Known rows, with every way that one mark hangs from another:
{F {K {H E Q} X}}: [  4  -6  10 -15  -3  -6  -5  -4 -17  41   0 -11   4 -20 -19  24   4  -9
 -10   1 -20  28  -6   3   0 -15  -2  59  -9  11 -18   3   7 -27  -7  26
   8  -7  -6  21 -23   5  16  -4 -21  10 -12 -40  -7   7  29  -8 -16 -13
 -13  26   9  -8 -26 -35   0   2  -6  -7   0]
{K F {H A} X}: [ 21 -10  12 -11 -12 -10  -2  -4 -18  55   3   7   0 -16 -20  20   8  -8
  -6   5 -22  30  -4  12  13 -26  19  72   4   9 -16  17  -5 -34 -17  38
   7 -19 -18  24 -43   9  17  -4 -20  -8  -9 -51  -5   0  38 -25 -15   1
   0  56   3 -25 -24 -44  13   7 -16  -9  25]
{A {X {K F {H E}}}}: [ 18   9  12 -33   1   1  13  24 -11  29   1   3 -10 -25   6  27 -29 -17
  -7  13 -10  44  27 -19  17 -26 -10  58  14   3 -32  22   0  -8  -2  21
   0   9  20   1 -26  13  43  12   5 -34 -26 -64  -5   6  11  -8   0 -10
  -5  -1 -17  -2 -16 -64   9   5   0 -18 -11]
{F {K {H E} X}}: [  6  -4   6 -13   0  -5  -1  -1 -15  33   2  -6   6 -21 -15  22   7 -13
 -12  -1 -28  32  -2  -6  -3 -13   4  68   1  10 -20   9   1 -24  -9  32
   3  -4 -10  20 -22  11  22  -2 -19  10  -5 -44 -10   7  29 -24 -12  -8
 -12  36  12 -16 -31 -39   3   2  -8   1  -3]
{X K}: [  1  11  16 -18  -1   9  16  19  12  32  -2   4  -4 -17  -4  20 -26 -26
  -5  -1 -17  38  11   0  15 -19  -6  34  -2   7  -2  20   5  -5  16  24
   2  14  17   7 -25  19  22  12  -1 -27 -20 -55  -9  17  15 -12  -3 -19
  -7   2 -13  -5 -22 -61  20   4  -3 -12 -30]
{Q {H {A {X K}} E}}: [  7   5  17 -31 -21   1  -8   8 -23  37 -12 -11  20 -23  21  19 -60 -17
 -17   3  10  -6  35  -5  -4 -15 -49  36 -31   9  -8   5   2 -18  37  -3
  40 -10  10 -10  11 -18   4 -10   4 -22 -25 -23  -6  14  -5  19  18 -39
   1   1  19   2 -22 -45  26  -2  14 -33  14]
{A {H E Q} {X K}}: [ 10  21  16 -33  20   5  -1  21 -18  32 -10   4   0 -25   8  24 -56  13
   0  14  29  28  35 -19  17 -33 -52  42  -7  17 -28  -1  11 -16  13  -1
  11  18  45 -21 -17  -5  34 -10  13 -32 -52 -55  -7   3   1  33   1 -24
   6 -35 -24  26  -8 -56   5  -8  18 -46   5]
{H E Q}: [ -7   2  15 -22 -10  12  -6 -11  -8  43 -13 -21   3 -12 -10  27 -33   6
  -9  16   5  13  16   1  10 -18 -50   4 -48  12   0 -21  12 -24  22 -15
  32  -8  17   0 -15   1  -5 -15  19  -7 -40 -14  -2   9   6  38  -8 -31
 -19 -22   5  28 -21 -19  11  -3  14 -25  15]
{F {K {H A E} X}}: [ 12  -4  10  -9  -9  -5  -7  -1 -21  34  -3  -1  11 -16 -13  28   0 -12
  -9  -1 -25  22  -2  -7  -4 -12   0  71  -6  11 -20   5   1 -31  -5  28
  13 -16  -9  19 -17   2  13  -5 -20   4  -2 -45  -6   8  34 -19  -5  -8
  -7  40  15 -22 -27 -44   2   2 -10  -7  -1]
{F {K {H E Q}}}: [ -6  -2   8 -14 -10   0  -5  -2 -12  32  -2 -19  -4 -14 -18  20  -9 -17
 -17   2  -9  26   1  -5  -1 -13 -15  44 -11  10 -19  -1  11 -18   0  23
  15  -5  -2  17 -22   9  15  -2 -11   5 -10 -36  -5  -2  14   1 -13 -21
 -16  10  11   3 -28 -32  11   3  -7  -1  -4]
{E {H Q}}: [-20   8  13 -10 -11  12 -11 -11  -3  39  -9 -11  -9  -4 -17  37 -35  10
 -19   5   7  20 -11   8 -10 -16 -30   4 -34   1  -2 -12  16 -20  14  -3
  16  -3  16  10  -4   5 -10  -6  13   0 -36 -17   8  -6  -4  32 -15 -38
 -25 -11   3  23 -31 -21  10   3  20 -25  -9]
{E {H {A X}}}: [ -1  12  14  -7 -19  10 -14  -1 -18  30 -12   5   2  -4  -5  45 -45  11
 -18   7   1  14   0 -14 -14 -13 -29  27 -24  -2 -15  -7   7 -25  15  -3
  16 -13  20   1  12  -5  -6  -4  14 -16 -29 -29  14  -6   2  18   3 -30
 -16   5   6   0 -26 -43   5   5  17 -33 -13]
{A {H E} X}: [ 10  21   8 -25  17   4 -10  13 -26  21  -8   1   6 -23  10  22 -40  16
 -10  18  18  26  39 -32   6 -25 -47  41  -3  13 -37  -2  -3 -18  11   2
   4  15  33 -23  -8   0  39 -12  19 -24 -42 -44 -13  -8  -5  17   4 -18
   2 -14 -10  21 -16 -48   6  -7  16 -34  13]
{X {K F {H A Q}}}: [  5   2  16 -19 -13   4  15  14   4  45  -1   1 -12 -12 -15  19 -25 -27
  -4  -1  -3  35   4  10  21 -28  -6  52  -1  11  -5  18  14 -15   4  28
  16  -4   5  14 -41  14  18   7 -10 -26 -17 -60  -1   8  23  -3 -10 -17
  -2   7 -16  -6 -19 -54  25   8 -12 -12  -5]
{K F {H Q} X}: [ 10 -11  12 -20  -3 -13  -1  -7 -12  63   8  -5 -10 -20 -26  15  12  -5
  -7   7 -13  39  -9  26  19 -29  16  55  -1   9 -14  16   2 -27 -21  37
   1  -6 -13  28 -52  13  23  -2 -20   0 -23 -44  -9  -2  32  -9 -29  -6
  -8  36  -5  -3 -24 -29  11   5 -10  -9  24]
{H {A {X K}} E Q}: [ 16   7  26 -26 -21   8  -7   5 -24  46 -23   1  12 -12   5  44 -61   8
   1  19  14   2  25 -10  16 -19 -56  28 -47  10 -10 -19  12 -33  28 -26
  43 -22  31 -10   0 -23  -9 -11  14 -34 -42 -37  13  15  17  46  12 -28
  -3 -24  -3   7  -5 -50  -1  -3  13 -54   8]
{A {H E Q}}: [ -9  14  11 -18  12  10 -12  -5 -12  36 -10 -12   5 -13  -8  14 -36  15
  -9  12  27  15  21  -6   7 -28 -55  17 -29  22 -11 -15  10 -23  18   0
  21   7  22 -13 -21   2  14 -22  14  -7 -42 -26 -13  -6  -2  34 -10 -28
  -2 -21  -4  34 -21 -23  20  -9  12 -28  23]
{H {A X} E Q}: [ 13   4  24 -22 -24   5 -17  -3 -30  46 -23  -5  13 -11   2  43 -56  15
  -5  22  14  -3  26 -10  12 -14 -58  19 -53   9 -15 -26   8 -35  27 -29
  43 -28  28 -10   3 -26 -13 -14  17 -28 -43 -26  13   6  13  50  11 -31
  -7 -19   5  11  -9 -39  -1  -2  14 -53  17]
{E H}: [-17  10   9  -7  -8  14  -8  -7  -1  27  -6  -5  -4  -5 -12  35 -30   4
 -20   3  -5  25  -7  -5 -14 -15 -23  15 -20   0  -6  -3   8 -16  12   5
   9   0  12   8  -2  13   0  -4  14  -1 -26 -21   3  -5  -4  10 -10 -31
 -24   2   5  13 -35 -29  12   5  17 -15 -15]
{X {K F H}}: [  3   3  10 -21  -2   6  22  19  10  34   6  -1 -15 -17 -10  13 -15 -34
  -6  -1 -15  48   7   2  19 -29   4  56  16   9  -8  28   8  -7  -2  39
   3  11   2  15 -47  29  35  10  -6 -22 -12 -62 -11   9  18 -23 -12 -11
  -5  12 -17  -6 -25 -56  27   8 -13   4 -12]
{X {K {H E Q}}}: [ -8   4  14 -31   5   6  16  17  10  36  -8 -15   0 -19 -11  15 -36 -21
   1   5  -3  38  10   2  14 -23 -29  47 -14   8  -4  12  19 -10  17  12
  21   1  13   4 -30  17  16  -2   9 -11 -22 -43  -2  14   8   5  -5 -23
 -13 -15 -17  12 -25 -48  23  -6   4 -16  -3]
{H Q}: [ -9   5  20 -16 -14  -1 -11  -7  -5  51  -7 -14  -7 -13 -19  22 -23  -5
 -15   9   3  21   3  19  15 -12 -21  -1 -37   6  -5  -4   9 -14  14   5
  14  -2  14   9 -19   0   3   2   1 -13 -37 -27  -2  -3   8  27 -14 -33
 -15  -8  -1  15 -20 -28  14   1   4 -28  -4]

Rows:
[ 19   6  28 -18 -27  -2  -9   9 -21  54 -11  10  -4 -12  -4  39 -44  -4
  -8  10  11  12  12   8  23 -17 -21  26 -30   6 -15  -2   7 -25  12   0
  22 -15  26   2 -12 -20   2   7  -7 -44 -38 -54  11   4  26  32   3 -27
   2  -4  -8  -7  -2 -58   4   7  -1 -50  -8] : {H {A {X {K F}}} Q}
[  7  -9  17 -25  -2 -12 -11  -8 -21  59 -15 -16  21 -18 -18  21 -23   9
   5  15  -6  16  -3  13   7 -16 -29  58 -37   9 -12  -5  11 -40  11  -1
  33 -33  -2  11 -18  -9  -8 -21   3   7 -24 -25   5   9  23  14  -5 -17
 -11  17   4   0 -24 -31   4 -14   7 -35  37] : {K {H A E Q} X}
[  7  19  13 -28  14   1 -15   8 -27  33 -10  -4   2 -23   4  23 -46  22
  -8  21  30  20  34 -19  10 -27 -54  30 -17  14 -34 -11   5 -19  12  -5
  12  11  38 -21 -10  -9  30 -15  17 -24 -53 -40  -7  -9  -5  39  -2 -25
   0 -29 -12  31 -11 -41   4  -8  20 -46  19] : {A {H E Q} X}
[ -1  -7  15 -26   7 -19  -9  -4 -10  59  -4 -19   7 -24 -27  12  -6  -1
  -2  10 -13  36 -12  27  10 -13  -3  50 -20   3 -16  12  10 -24  -1  21
   7 -11  -4  20 -28   4  11  -7  -6  10 -24 -34  -1   0  19   0 -17 -17
 -14  22  -5   3 -26 -32   8 -12   3 -26  20] : {K {H Q} X}
[ 19   8  17 -19 -21   9 -10   4 -29  30 -20   3  18 -12  10  40 -47   6
  -7  20  -4   4  32 -29   5 -12 -47  36 -32   6 -21 -14  -4 -32  25 -17
  33 -23  20 -12   6 -13   0 -10  20 -29 -28 -32   6   9  12  18  18 -19
  -6   0  10  -6 -16 -52   3   1   9 -38   8] : {H {A X} E}
[  4  -4  12 -11  -4 -12  -9  -3 -15  44   3  -7  -2 -21 -25  21   9 -14
 -13  -4 -21  32 -12  12   3 -12  12  56  -4   8 -20  10   5 -23 -13  37
  -1  -3  -7  27 -25   5  18   5 -28   6 -10 -48  -7   1  31 -14 -19 -15
 -11  33   7 -12 -26 -39   2   3 -10  -8  -9] : {F {K {H Q} X}}
[ 11  -2  12  -5 -11 -11  -9   0 -19  39   1   2   7 -17 -19  24   6 -16
 -12  -5 -26  25  -8   1  -1  -9  14  68   0   7 -22  12   0 -27  -8  38
   3 -11 -11  23 -19   2  15   4 -29   1   0 -52  -5   3  35 -25  -8 -10
  -6  47  13 -28 -26 -50   3   4 -15  -9  -9] : {F {K {H A} X}}
[  6  -2   9 -10  -2 -11  -5   2 -13  37   5  -3   1 -21 -19  20  13 -20
 -14  -4 -30  35  -9   2  -1 -11  17  64   6   7 -23  17   0 -21 -12  42
  -6  -2 -10  26 -25  11  25   6 -27   7  -4 -51 -11   2  30 -28 -15  -8
 -10  43   9 -20 -29 -45   4   5 -12   1 -13] : {F {K H X}}
[  8   2  12 -20  -8  11  21  16   3  33  -2   2  -3 -13  -6  20 -28 -27
  -2   2 -11  35  14  -8  16 -31 -14  63   4  12  -5  15   9 -17   7  25
  20  -5   3   7 -38  20  21   0   0 -24 -12 -57  -5  15  21 -14  -3 -10
  -3   9 -11  -7 -23 -55  25   6 -11  -3   0] : {X {K F {H A E}}}
[ 10  10  16 -37   3  -4   7  23 -11  33  -6  -5  -4 -27   1  26 -40 -11
  -4  14  -3  40  23 -12  15 -19 -22  50  -3   1 -30  17   8  -8  10   9
   6   7  27  -3 -15   4  33   9  11 -29 -32 -55   0   7   5   9   2 -19
  -9 -15 -20   5 -17 -62   6  -3   8 -31 -11] : {A {X {K {H E Q}}}}
[  5   5  19 -24 -26  -9 -18   3 -26  44  -7 -10  13 -23  13  16 -47 -20
 -25   1  10  -3  26   8  -4  -8 -31  27 -30   3 -12  11  -3 -14  30  10
  27  -8   6  -3  10 -21   7  -1  -6 -22 -23 -25  -5   1  -7  15  13 -41
   1  15  23  -4 -22 -45  27   0   7 -34   8] : {Q {H {A X}}}
[ 11  -6  12 -22   1  -9  -6  -3 -19  45 -13 -10  25 -18 -14  20 -18   3
   3  13 -19  21   3   0   2 -14 -21  71 -22   7 -15   4   2 -36  10   8
  26 -29  -7   9 -16   0   2 -18   5   7 -13 -30   2  11  22  -8   1  -9
  -9  32   8 -11 -29 -40   7 -11   3 -25  31] : {K {H A E} X}
[ 17 -12  17 -13 -15 -13  -7  -8 -19  67   1   1  -1 -15 -26  20   2  -3
  -5   7  -9  25 -10  25  17 -25  10  61 -10  10 -13   9   3 -36 -15  30
  13 -23 -14  25 -44   0   8  -7 -22  -7 -21 -46  -1  -1  39  -4 -20  -7
  -1  41   1 -14 -19 -36  10   6 -12 -20  30] : {K F {H A Q} X}
[  6   4  15 -29 -23  -1 -14   0 -29  38 -13 -14  22 -21  20  18 -55 -12
 -21   6  11  -9  35  -6  -8 -12 -50  31 -37   8  -9   0  -1 -21  37  -5
  40 -14   6 -11  14 -20   2 -12   7 -17 -26 -15  -6   8  -9  23  18 -40
  -2   5  26   4 -23 -38  25  -2  14 -32  21] : {Q {H {A X} E}}
[ 25   8  18 -19 -19  13   2  11 -21  30 -15  12  11 -12  14  42 -48  -2
  -3  15  -5  10  34 -29  11 -22 -38  48 -20  11 -15  -5  -3 -29  19  -8
  30 -17  21 -11  -5  -7   8  -6  13 -39 -27 -46   2  17  21  10  16 -13
   0   0   1  -9 -13 -60   4   6   3 -32   1] : {H {A {X {K F}}} E}
[ -1   2  13 -24  -5   4  19  16   9  44   4  -4 -17 -17 -15  14 -18 -29
  -5  -1  -6  44   4  10  22 -30  -1  49   5  11  -6  22  14  -9  -1  34
   8   8   6  15 -47  23  27   9  -9 -21 -20 -60  -8   8  18  -7 -16 -16
  -5   2 -19   2 -22 -50  26   7 -10  -4  -8] : {X {K F {H Q}}}
[  2   1  22 -14 -27  10 -14 -12 -19  49 -23 -11  16  -4  -8  35 -48  10
  -5  15  12  -7  15  -1   8 -15 -58  12 -61  14   1 -29  11 -38  32 -25
  48 -31  15  -4  -3 -17 -24 -19  15 -17 -36 -15   8  10  16  46   6 -32
  -9 -13  11  12 -15 -27   9  -3  10 -41  21] : {H A E Q}
[ 14  -9   6 -18  -1 -10   4  -2 -10  51  11   0  -6 -21 -21  13  18 -11
  -9   6 -26  44  -4  13  14 -27  24  67  14   8 -16  24  -6 -25 -23  45
  -6  -4 -18  26 -51  22  31   0 -18  -1 -13 -51 -13  -2  31 -32 -24   2
  -6  51  -1 -13 -29 -38  14   7 -14   1  19] : {K F H X}
[ 15   9  30 -19 -25  -4 -12   9 -20  53 -16   6   2 -14  -5  38 -51  -3
  -5  10  12  11  11   7  20 -13 -28  23 -36   4 -15  -3  11 -23  18  -5
  24 -15  29   0  -4 -23  -3   8  -3 -41 -38 -49  12   5  20  36   7 -30
   1  -9  -8  -6  -4 -59   3   1   3 -55 -10] : {H {A {X K}} Q}
[ -5  11  22 -12 -19   9 -12   1 -14  39 -15   5  -3  -5  -9  48 -56  11
 -12   6  13  12  -5  -1  -6 -17 -36  22 -33   1  -9 -12  17 -25  18  -8
  24 -14  27   3   8 -11 -13  -2  10 -20 -37 -32  18  -1   4  37  -1 -36
 -15 -12  -4   8 -19 -42   2   4  21 -44 -14] : {E {H {A {X K}} Q}}
[ 18  24  12 -23  14   2   4  27 -15  28   3  20 -13 -25   7  22 -32  -3
  -8   7  15  40  32 -21  20 -34 -14  52  23  14 -34  20  -1  -9  -3  30
 -12  28  33 -14 -29   9  55   7  -3 -42 -37 -75 -15  -4   9  -1  -4 -12
  13  -4 -25   5 -11 -69  13   4   2 -29 -10] : {A H {X {K F}}}
[  6  -7  19 -20  -5 -20 -14  -5 -19  64 -10 -12  15 -18 -26  17 -16   3
   1  10  -8  22 -13  27  10 -11  -9  55 -29   3 -14   6   9 -33   5  14
  20 -27  -3  18 -20  -9  -2  -9  -9   1 -21 -34   7   1  26   6  -8 -18
  -7  27   1  -9 -22 -38   7 -11   0 -39  24] : {K {H A Q} X}
[ -6  10  20  -9 -21   7 -19  -7 -20  41 -15   1  -3  -4 -10  47 -51  16
 -16   8  13  10  -5  -1  -9 -14 -37  15 -38  -1 -13 -16  14 -28  17 -11
  23 -17  24   2  10 -14 -17  -6  12 -15 -38 -25  18  -7   3  41  -2 -38
 -17  -9   3  10 -20 -35   2   4  21 -45  -8] : {E {H {A X} Q}}
[ -4  -8   5 -25 -12   5   4  -7  -9  45   0 -24 -11 -12 -19  14 -12  -9
 -13  15   2  31  11   4  12 -31 -23  39 -12  12 -13  -2  10 -23  -4  17
  24 -11  -8  13 -48  18  18 -12   6  -2 -24 -29  -6  -6   8  11 -21 -16
 -16   2   0  20 -28 -18  24   6  -5   1  32] : {K F {H E Q}}
[ 22 -12   8 -15  -9  -2   1  -6 -22  50  -1   3   9 -15 -14  23   1  -1
  -2  10 -20  24   5   0   9 -29  -1  76  -3  13 -13   6  -4 -40 -11  24
  19 -25 -17  17 -40   9  13 -17  -8  -3 -13 -41  -5   8  37 -19 -12   2
  -3  45   7 -15 -27 -38  10   4  -9 -10  36] : {K F {H A E} X}
[  7   7  19 -26 -23  -7 -11   9 -22  43  -8  -6  13 -25  16  14 -51 -24
 -22  -2   9   0  26   7  -1 -11 -30  33 -25   4 -10  15   0 -13  31  11
  26  -5   9  -3   8 -18  10   2  -7 -27 -21 -32  -6   7  -4  14  14 -40
   4  13  16  -7 -20 -52  29   0   7 -33   1] : {Q {H {A {X K}}}}
[ 11 -13   9 -25  -1  -5   2 -10 -14  58   3  -9  -3 -20 -21  19   4   3
  -4  14 -12  33   0  14  16 -31  -2  59  -7  14 -11   5   3 -33 -15  23
  14 -12 -12  21 -49  13  18 -16  -8   6 -26 -36  -9   6  29  -3 -26  -4
  -9  25  -1   6 -25 -24   9   3  -3  -8  38] : {K F {H E Q} X}
[  6  -4   7 -10 -23  -2   0  -2 -13  42   1  -6  -7  -8 -18  15  -7 -21
 -15   6  -8  27   5   1  10 -24  -1  52   0   7 -18  12   1 -22  -5  33
  16 -18 -14  16 -40  14  17  -1  -7 -14  -6 -44  -2 -12  17 -13 -10 -10
  -5  32   4 -10 -26 -38  27  10 -19  -1  18] : {K F {H A}}
[  0  -1  14 -29 -11  -6 -10   0 -23  44 -19 -25  11 -14 -11  21 -44   2
  -5  20   9  16  14  -4   5 -13 -48  44 -34   4 -25  -8  15 -27  20  -8
  39 -29   9  -1 -10  -9   0 -13  18  -7 -26 -24  12  -5   2  28   5 -27
 -13 -10   0  12 -21 -34  12 -10   8 -35  28] : {K {H {A X} E Q}}
